In the rows, zero is written as 128.
Known rows, with every step that occurs
tagamup/zunas/dufol: [159 134 196 125 111 103 128 134 184 126 122 115 178 111 128 155 136 136
 132 132 140 101 134 154 111 155  93 136  93  66 137 127 172  63 172 147
 153 121 138 111 113 137 126 132 128 124 136  91  87  74  76  71 103 130
 116  97 158 166 113 131 132  90 133 126 116 100  69 132 158 117 165 188
 102 175 169 122  85 105  94 111 155 135 135]
sopod/parez/tagamup/zunas/dufol/gazel/torul: [175 100 201 154 165 102 134 142 178 167  78 156 148 110 129 159 120 139
 170 160 140 123 123 141 157 178 108 114 151 114 139 119 135 111 121  97
 174  69 139  94  84 101 110 121  97 112 114  94  74 136  84 131 141 175
 105 113 157 122 165 112 195  90  67 119 110  99 128 139 191  89 148 143
 103  89 143 144  76 124 146 112 123 176 115]
parez/tagamup/zunas/dufol: [155 132 205 128 109 117 121 132 178 124 131 103 179 123 124 139 117 138
 142 117 129 109 128 161 142 122 112 155 105  66 137 151 187  85 162 150
 140 142 139  95 139 172 126 107 134 130 141  84 102  72  56  95 104 104
  96  94 155 150 140 140 101 117 135 132 126 108  87 133 157 108 158 193
  88 170 149 107  99 116 117  93 143 145 143]
sopod/parez/tagamup/torul/gazel/dufol: [127 109  97 127 139 150  87 123 149 175 114  92 148 201 139 158  95 137
  98 120 144 156 132 127 147 113 159 121 190 126 130 115 114 144  69 118
  63 141  93 131  74 103 116 125 143 153 195 103  97 149 179 103 173 169
 142 166 146 108 133 116 130  86 113 131 166  83 149  88 129 153  89  71
 105 151 104 142 121 149 148 108 158 131  74]
dufol/zunas/tagamup/torul/gazel: [149 167 116 147 165 160 136 122  80 140  98  96 129 149 128 114 153 167
 134 134 138 158 109  84 117 179 125 162 128 142 125  76 141 122 123 148
 106 140  87 102  79 106 122  98 146 136 133 111 118 132 180 141 151 142
 150 121 100 103 107  86 159 102 131 104 106 183 199  88  92 200  91  87
 100 121 106 117 130 131 152 141  91 105 127]
parez/tagamup/zunas/dufol/gazel/torul: [177 113 205 153 166 107 145 140 168 161  63 155 132  94 134 153 115 135
 172 162 138 113 135 130 153 172 113 122 143 110 149 121 142 108 135  98
 181  83 133  88  67 120 100 124 103 119 122  99  77 138  90 124 124 172
  88 104 146 112 157 112 194  90  78 133 101 115 120 138 165  83 163 139
 109  96 151 153  79 125 144 114 101 176 103]
parez/tagamup/zunas: [142 140 188 115 117 123 109 111 139 125 143  71 114 110 142 157 129 141
 156  97 154  78 122 115 155 122 132 173 134  98 154 131 129 132 120 121
 145 187 163 123 174 167 106  95 149 140 108  93  98  71  73 189  87 108
 117  90 115 122 113 120  61 181 107 125 132 133 126 125 162 115 128 177
 102 170 104 166 183 113 140  85  84 125 165]
parez/tagamup/torul/gazel: [146 172 113 143 171 156 127 134  86 126 107  63 115 185 139  89 105 159
 140 114 132 169  83 116 154 144 155 193 163 152 125  76 152 171 109 116
  72 170 107 102  70 138  95  90 151 161 165 100 121 143 176 180 167 120
 150 121 100  82 121  97 141 118  88 115 115 159 195  88  80 166  94  90
  89 146  96 147 130 105 163 117  92  69 103]
zunas/dufol/parez: [115 110 129 131 102  94 162 137 156  32 147 165 117 128  83  92 118 129
 117 166  82 151 166 174 145  72 110 112  96 132 108 144 138 137 190 145
 132  95 149 133 157 104 147 173  67 164 148 134 124 100 168  77 106 118
 134 163 137 176 131 144 176 114 155  97 120 131  75 127 132 111 138 127
 141 143 177 114 101 126  94 158 166 111 140]
torul/tagamup/parez: [ 94 141  97 121  72 152 130 121 120  58 181 147 106 119 115 108 153 168
  69  82 121 114  97 157  85 117 134  78 132 188 120  99  91 115 113 100
 114 126 140 192 203 118 139 163 154 146 117 163 184 198 130 220 149  73
 174 180 133  96 100 155 117 170 178 115 155  95 143 159  97  88 129 144
 146  86 109 114 129 133 102 168 139 117 119]
dufol/gazel/torul: [162 126 163 144 166 103 145 139 151 159  65 149  92  93 147 140 129 125
 152 168 150 111 139 124 110 189  99 117 151 136 141  95 111 133 127  80
 165  80 120 113  65  79  98 145  86 120 129 124  80 163 135 138 144 165
 101 120 121  99 116 103 220  90  56 135  87 106 134 127 142  89 155 101
 133  93 131 179 107 117 139 133 109 170  88]
sopod/parez/tagamup/zunas/dufol/gazel: [158  74 170 154 172 136 120 153 194 170  97  95 157  94 154 127 138 111
 164 123 169 119 130 145 160 201 165 129 131  58 114 116 136  76 131 138
 202  79 175  76 105 148 137 114  99  76 136  78  90  83 100 128  72 139
  92  98 169 124 141 132 143  74  92 105  98  83 100 138 172 151 172 173
  95 185 129 115  81 107 117  78 157 153 131]
zunas/dufol/gazel/torul/tagamup/parez/sopod: [112 118  77 125 136 130 131 145  99 185 145 177 146 116 154 120 137  71
 124 118 129 141  86 121  86 149 145 111 130 160 110 137 116 121 120 110
 123 117 132 143 109 152 123 131 165  77 100 184 187 200  89 121 154 135
 150 111 129 117 155 150 112 141 121 188 127 110 117 176 102 105 150 147
 170  76 139 112 115 113 116 140 137  97 124]
torul/tagamup/zunas: [152 155 163 104 115 139 117 107 133  94 125  99 112  85 148 159 148 167
 148  91 163  96 104 119 139 162 109 100  97 120 158 109 108  64 107 108
 132 144 148 133 180 179 126 116 161 159  88 109 136  87  91 163  97 119
 132  71  96 147  95 105  93 177 141 119 124 137 128 140 134 129 152 157
 134 159 129 175 149 107 123 128  79 131 147]
sopod/parez/tagamup/zunas/dufol: [156 116 197 130 107 118 109 127 182 124 143 108 189 139 114 149 117 145
 140 118 135 113 117 174 152 127 118 142 117  71 118 145 172  82 151 148
 140 125 145 108 157 151 136 110 127 120 132  76  98  69  50 107 113 119
 112 102 169 159 153 142  98 119 121 117 142  97  89 133 183 122 140 193
  82 164 142  99  87 108 116  87 157 144 149]
torul/gazel/dufol/parez: [113  84  85 123 126 100 143 118 139  58 127 153  89 150  99 111 109 124
 104 158  90 157 184 140 151  65 157  97 132 142 120 136  98 159 137 123
 102  99 145 130 102  98 134 176  99 178 168 132 102 127 221  98 120 160
 153 181 112 151 101 131 160 117 150  95 143 129  98 105 116 113 116  84
 140 145 148 143 142 156 134 162 138 106 123]
torul/gazel: [167 126 101 126 170 136 130 124 112  99 110  77 101 163 143  81 144 139
 111 115 142 134 105 137 111 168 156 181 125 127 111  73 137 136 138 112
  76 125 110  72  81 127  96 117 150 143 158  90  83 132 165 142 145 114
 141 114  71  94  58 109 156 117  81 106 117 150 132  95  89 144 114 116
  98 167  98 134 151  98 154 143  90  70 126]
torul/gazel/dufol/parez/tagamup/zunas: [147 103 165 119 128 118 116 104 138 103 131  92 110 120 117 153 114 148
 149 117 126 115 149 104 195  91 161 148 134 105 150 145 118 137 110 129
 142 162 175 103 150 170 122 108 147 159 112  99  91  73 125 177  85 141
 140 104 122 140 128 119  75 176 141 110 142 135 119 112 162 115 114 159
  97 170 123 160 173 146 156 101  71 110 177]
parez/tagamup/zunas/dufol/gazel: [154  93 172 148 171 136 130 152 190 166  81  91 140  84 160 113 136  99
 158 123 160 112 134 131 150 190 161 136 119  52 127 124 142  72 142 145
 196  95 163  66  81 161 127 113 109  84 145  85  86  81  94 114  56 127
  74  85 160 114 130 131 148  72 104 116  88  89  96 139 143 139 191 166
  96 195 142 127  88 106 115  85 146 152 127]
gazel/torul/tagamup/parez/sopod: [102 142  65 113 120 123 125 131  82 165 163 173 129 125 148 123 134  76
 109 112 125 129  84 118  74 127 130 122 135 182 112 134 106 152 113  99
 102 142 124 175 147 144 114 135 169  91  90 194 197 209  95 145 171 126
 162 121 107 116 133 149  95 175 113 183 141 126 130 167  95  96 129 134
 176  64 120 130 150 110 117 154 122  82 132]
zunas/tagamup: [ 91 127 110 115 111 140 102 136 142 114 136 147 146  99 122 121 146 143
 121 117 112  83 155 140  79 150  95 135 115 148 124 137 141 122 150 171
 137 121  87 134 200 122 111 137 123  98 138 131 120  83 108  95 110  77
 100 143 104 138 109 161 140 145 140 110 124 166 114 131 109 168 133  99
 158 119  84  69 172 148 129 123 134 159 135]

Rows
[147 154 119 150 163 140 142 142  95 102 105  92 125 184 116  84  98 164
 146 128 109 185  96 120 171 127 150 178 146 149 116  93 167 159 130 135
  82 149 111  91  72 135 112 103 136 171 166  99 122 144 177 153 153 126
 152 124 115 103 145 102 151 111 116 106 115 155 185  92  91 161 100  93
  87 140 128 126 107 112 157 124 108  67 118] | zunas/dufol/parez/tagamup/torul/gazel
[ 83 114  34 118 156 108 124 137  86 180 127 165 135 142 135 124 103  57
 140 155  99 162 149  88 124 105 140 132 133 155 113 163 117 177 127 152
 110 145 116 147  87 144 116 142 135  96 132 181 155 145 172  50 138 172
 148 127 105 160 157 137 116 130 126 160 126 165 121 130  94 164 115  77
 185 115 146 129 160 136 132 134 136  67 137] | zunas/tagamup/torul/gazel/dufol/parez/sopod
[ 87  97 125 118  95 125 122 114 133  69 159 112  84 157 104  96  76 118
 126 104 101 129 156 166 189   9 168 149 157 143 135 178 129 201 118 126
  91 163 140 123 180 153 143 120 102 176 168 128 145 107 136 156 117  81
  97 161 128 119 155 155  83 178 135 124 164 114 124 115 137 100 114 109
 127 149 103 127 162 144 149 107 137 138 119] | gazel/dufol/parez/tagamup
[ 99 106  61 120 125 146 120 121  83 213 161 161 151 135 144 139 160  63
  90 126 127 123 121  89  67 135 160 136 121 134 103 155 108 144 120 149
 119 144 117 142 124 125 142 124 176  50  93 186 158 181 115 112 142 142
 152 143 119 120 129 150  75 143 142 175 143 150 121 146 108 144 106 142
 159  91 110  77 172 152 139 139 136 109 156] | torul/gazel/dufol/zunas/tagamup/parez/sopod
[117 128 100 126 142 149 100 122 137 170 102  89 133 191 148 155  86 126
 100 116 133 144 145 114 140 109 157 127 179 121 143 121 129 152  79 120
  66 156  91 121  48 115 109 124 154 165 206 109  90 145 181  95 161 158
 124 158 139 101 119 114 132  81 125 137 156  92 145  84 106 148 105  73
 106 155 115 151 126 153 149 113 142 134  65] | parez/tagamup/torul/gazel/dufol
[107 182 124 139 115 144  99 143 112 152 153  77 138 177 135 134 100 151
 142 113 145 143  79 133 153 110  87 160 198 165 124 103 134 192  90 116
  96 197 116 194 171  95 118 103  96 141 143 127 167 148 143 197 188 115
 144 154 162 100 174 113 112 133  93 125 136  99 218 107 136 160  80  88
 115 115  87 161 117 106 107  85 168 125  94] | sopod/parez/tagamup/torul
[ 98 212 134 134 116 147 116 146 101 150 139  70 114 163 147 121  88 144
 151 115 137 133  97 114 137 100  89 168 182 159 142 110 146 193 111 118
  96 219 102 179 133 107 102 102 109 159 163 136 168 149 149 184 164  97
 116 138 147  93 166 109 115 130 103 143 120 116 212 103 101 156 106  81
 120 128 107 169 124 111 108  86 143 128  73] | parez/tagamup/torul
[170 163 187 108 125 116 124 102 131 103 104 129 118  84 135 174 140 180
 152 112 151  96 107 108 145 157  88  90 105 136 171 110 106  72 108  88
 140 126 140 136 158 157 114 115 160 163  75 107 127 110  77 155 120 144
 132  68  98 154 110  93 117 175 131 117 125 141 137 142 146  98 147 149
 133 116 145 186 133 118 127 139  62 141 142] | gazel/torul/tagamup/zunas
[ 95 123  32 117 155 105 132 134  88 177 133 148 117 157 143 120 104  47
 132 152 110 168 141  94 119  98 149 138 136 147 113 156 108 187 123 125
  92 150 123 149  74 131 118 141 130 113 137 179 156 152 181  60 149 181
 151 122 105 153 150 125 118 125 109 167 127 142 119 124  95 145 114  79
 176 124 149 158 151 119 121 136 141  56 130] | tagamup/torul/gazel/dufol/parez/sopod
[125 119  97 112 138  92 145 129 101 135 134 185 134 115 127 123 110  75
 163 156 100 164 121 121 144 106 119 124  93 143 125 170 136 135 154 125
 125 119 138 134 121 170 135 132 131 118  95 168 171 134  96  64 134 164
 133  71 107 180 169 133 121 154 124 166 124 158 100 157 119 106 143 136
 175 104 181 141 119 110 124 146 116  80 157] | gazel/torul/tagamup/zunas/dufol/parez/sopod
[117 120  90 112 140  85 138 139 111 144 147 159 135 120 132 116 123  54
 151 155 109 147 133 124 119 109 127 151 100 113 111 168 132 143 170 142
 139 137 147 136 117 158 127 138 120  94 107 168 148 109 112  56 119 151
 137  92 107 177 147 143 108 144 115 164 115 150  81 149 126 122 141 144
 168 137 168 132 140 101 106 129 146  71 168] | tagamup/zunas/dufol/parez/sopod
[103 128  58 120 143 129 130 142  86 181 147 161 123 111 159 118 140  70
 123 116 133 130  81 112  80 160 147 117 138 166 113 134  96 137 109  99
 125 126 133 159 126 149 116 131 165  76  87 195 191 211  98 148 153 134
 152 112 116 108 147 150 105 159 110 182 125 118 129 172  93 101 140 133
 178  75 120 132 136 112 118 144 123  86 125] | dufol/gazel/torul/tagamup/parez/sopod
[ 91 118  62 113 109 140 108 128  92 209 175 165 147 120 143 149 162  52
  89 123 122 105 132  96  45 119 135 126 125 130 112 170 107 144 123 150
 137 153 111 165 141 122 140 129 165  51  90 197 169 170 107 110 138 135
 139 152 136 122 129 162  71 144 146 184 150 141 113 152 121 137 111 143
 174  88 113  87 173 152 122 139 146 129 151] | gazel/dufol/zunas/tagamup/parez/sopod
[167 145 205 125 116 110 132 122 170 108 106 143 180 108 120 161 126 166
 148 123 135 116 112 160 144 148  90 101  87  98 150 136 171  44 153 123
 134  96 127 106 126 162 136 121 142 149 121  97 121  95  52  67 121 132
 110  81 143 168 139 120 142 111 157 128 128 109  89 148 149  98 173 172
 108 133 177 121  61 116 111 131 123 156 128] | gazel/torul/tagamup/zunas/dufol
[106 106 115 134  78 163 131 114 116 123 169 163 140 111  98 147 177 154
  55 124 107 103 156 113  70 132 141  89 121 142 112 130  98 113 115 154
 156 109 126 154 168  72 164 148 151  99  98 155 128 166 145 183 122 109
 161 216 160  99  99 158 115 136 196 107 158 132 133 131 134 127  96 147
 123  86 101  56 160 192 133 166 133 162 149] | torul/gazel/dufol/zunas/tagamup/parez
[ 80 115 104 135  79 140 123 140 139  96 186 173 144  93 104 124 161 151
  63 118  92  86 146 139  50 136 116 101 137 175  99 124 106 130 139 147
 164 123 131 190 202  78 121 171 138  88 114 164 137 162 133 192 121  80
 175 216 151 109 107 184 129 150 177 107 145 123 119 151 118 115 113 140
 146  74  95  57 159 167 104 155 154 122 148] | zunas/tagamup/parez
[147 143 135 123 149 144 136 122 120  98  81 149  91 107 140 107 122 163
 154 102 148 132  95 147 145 151 117  71 123 177 153 104 110  87 101  75
 104  75 103 114 136 162 127 121 135 161 119 125 167 156 102 142 150 111
  92  83  91 120 129 107 175 147 108 130 117 127 156 154 102 100 165  90
 155  87 122 158  96 113 139 153  92 166  79] | dufol/gazel/torul/tagamup
[103  92 115 123 113 135 122 117 123  66 147 107  87 170 101  85  73 129
 123 105  96 138 150 154 198  14 188 157 157 149 128 167 136 197 113 128
  82 156 140 101 164 164 137 115 114 180 169 115 135 113 147 162 119  92
 105 156 117 116 153 146  91 177 137 108 167 134 128 113 126 107 106 108
 117 146 101 126 164 146 171 111 117 125 127] | torul/gazel/dufol/parez/tagamup
[105 211 137 140 112 158 132 134  91 169 120 114 138 116 130 155 142 157
 140 145 145 122 130  75  93 156  51 127 134 143 147 112 133 137 122 158
 144 171  81 182 143  70 149 115  98 124 113 153 165 123 160 129 144 120
 116 140 147 125 144 102 147 107 154 124 107 160 210 108 112 198 108  77
 139 100 124 128 128 140 106 129 144 178 100] | dufol/zunas/tagamup/torul
[148 154 105 143 166 153 113 135  96 137 121  64 134 202 131  98 117 165
 133 115 138 169  74 123 160 154 151 189 171 157 110  73 144 167  99 117
  71 158 109 109  99 124  98  92 141 152 155  90 126 154 172 198 180 130
 167 132 109  88 125  96 135 119  81 105 130 137 199  85 109 176  72  94
  85 140  86 138 125 104 161 115 106  69 116] | sopod/parez/tagamup/torul/gazel
[145 114 166 131 110  85 167 124 149  32 123 188 125 100  77 125 114 162
 148 166  85 156 158 149 177  81  97  80  85 138 131 152 133 106 167 131
 152  72 159 128 154 133 152 164  92 177 107 126 133  99 135  95 107 142
 151 130 136 192 154 124 170 138 173  90 122 145  90 143 150  89 144 144
 136 113 196 131  82 135 110 167 121 119 159] | gazel/torul/tagamup/zunas/dufol/parez
[163 134 149 119 111 164 142  78 104 161 116  75  91 168 144 158 175 112
  92 134 182 118 146 110 108 114 142 128 100  58 151 119 110 105 100 127
 100 134 108  92  89  90 202  93 125 140 121 109 103 132 150 104 133 142
  73 136 122 108  64  81 103  95 134 147 144 129 136  87 151 140  97 141
 100 164 117 144 153 144 150 150 128 228 106] | torul/gazel/dufol/zunas
[120 143 148 125  99 162 121 102 108 128 137 130 121  97 118 134 180 141
 121 126 139  80 156 119  86 138  93 130  81 112 134 146 135 105 140 177
 153 126  84 119 201 106 177 109 116  97  90 130 134  76 102 111  97  83
  70 135 110 138  97 132 117 144 165 120 123 184 139 127 136 179 114 127
 146 115  89  69 181 156 141 142 120 222 151] | dufol/zunas/tagamup
[130 112 155 129 107  78 158 135 156  41 136 160 123 100  86 117 120 144
 137 168  90 141 171 151 155  89 106 108  86 115 118 150 134 120 185 146
 164  98 174 134 154 119 146 167  77 161 120 121 107  86 159  90  86 137
 147 141 140 190 132 139 158 125 165  93 118 137  75 132 149 106 143 153
 128 154 187 129 106 129  98 151 148 108 166] | tagamup/zunas/dufol/parez
[157 103 160 145 172 141 136 145 184 150  77 105 139  79 162 123 142 113
 165 121 169 124 129 137 147 215 148 103 100  65 125 113 134  45 138 136
 194  71 158  70  80 159 133 127 114  88 137  90 100  84 104 102  66 127
  84  81 148 129 121 126 165  70 118 116  90  90  95 147 133 152 203 157
 113 184 149 128  70 104 108 100 145 151 117] | torul/tagamup/zunas/dufol/gazel
[ 98 127 127 132  69 159 138 117 114 104 184 168 130  92  98 140 189 151
  63 126 113  85 143 119  56 127 118 101 111 149 114 128 101 118 134 155
 175 126 132 182 206  66 163 153 131  94  79 168 145 163 131 200 115  83
 156 210 156  98 103 159 113 151 189 104 147 143 143 145 137 122 101 159
 135  77  98  56 161 176 115 165 138 170 160] | dufol/zunas/tagamup/parez
[ 94  92  91 115  97  97 139 122 151  63 142 157  84 133 102 126 104 115
  95 158  96 138 202 146 134  50 123  81 132 138 121 154  90 164 135 125
 115 107 144 166 139  86 140 186  80 178 161 151 111 119 211  89 115 145
 138 187 135 163 112 143 153 124 153 110 147 114  87 118 132 101 117  87
 158 147 153 153 142 151 108 157 161 135 115] | gazel/dufol/parez
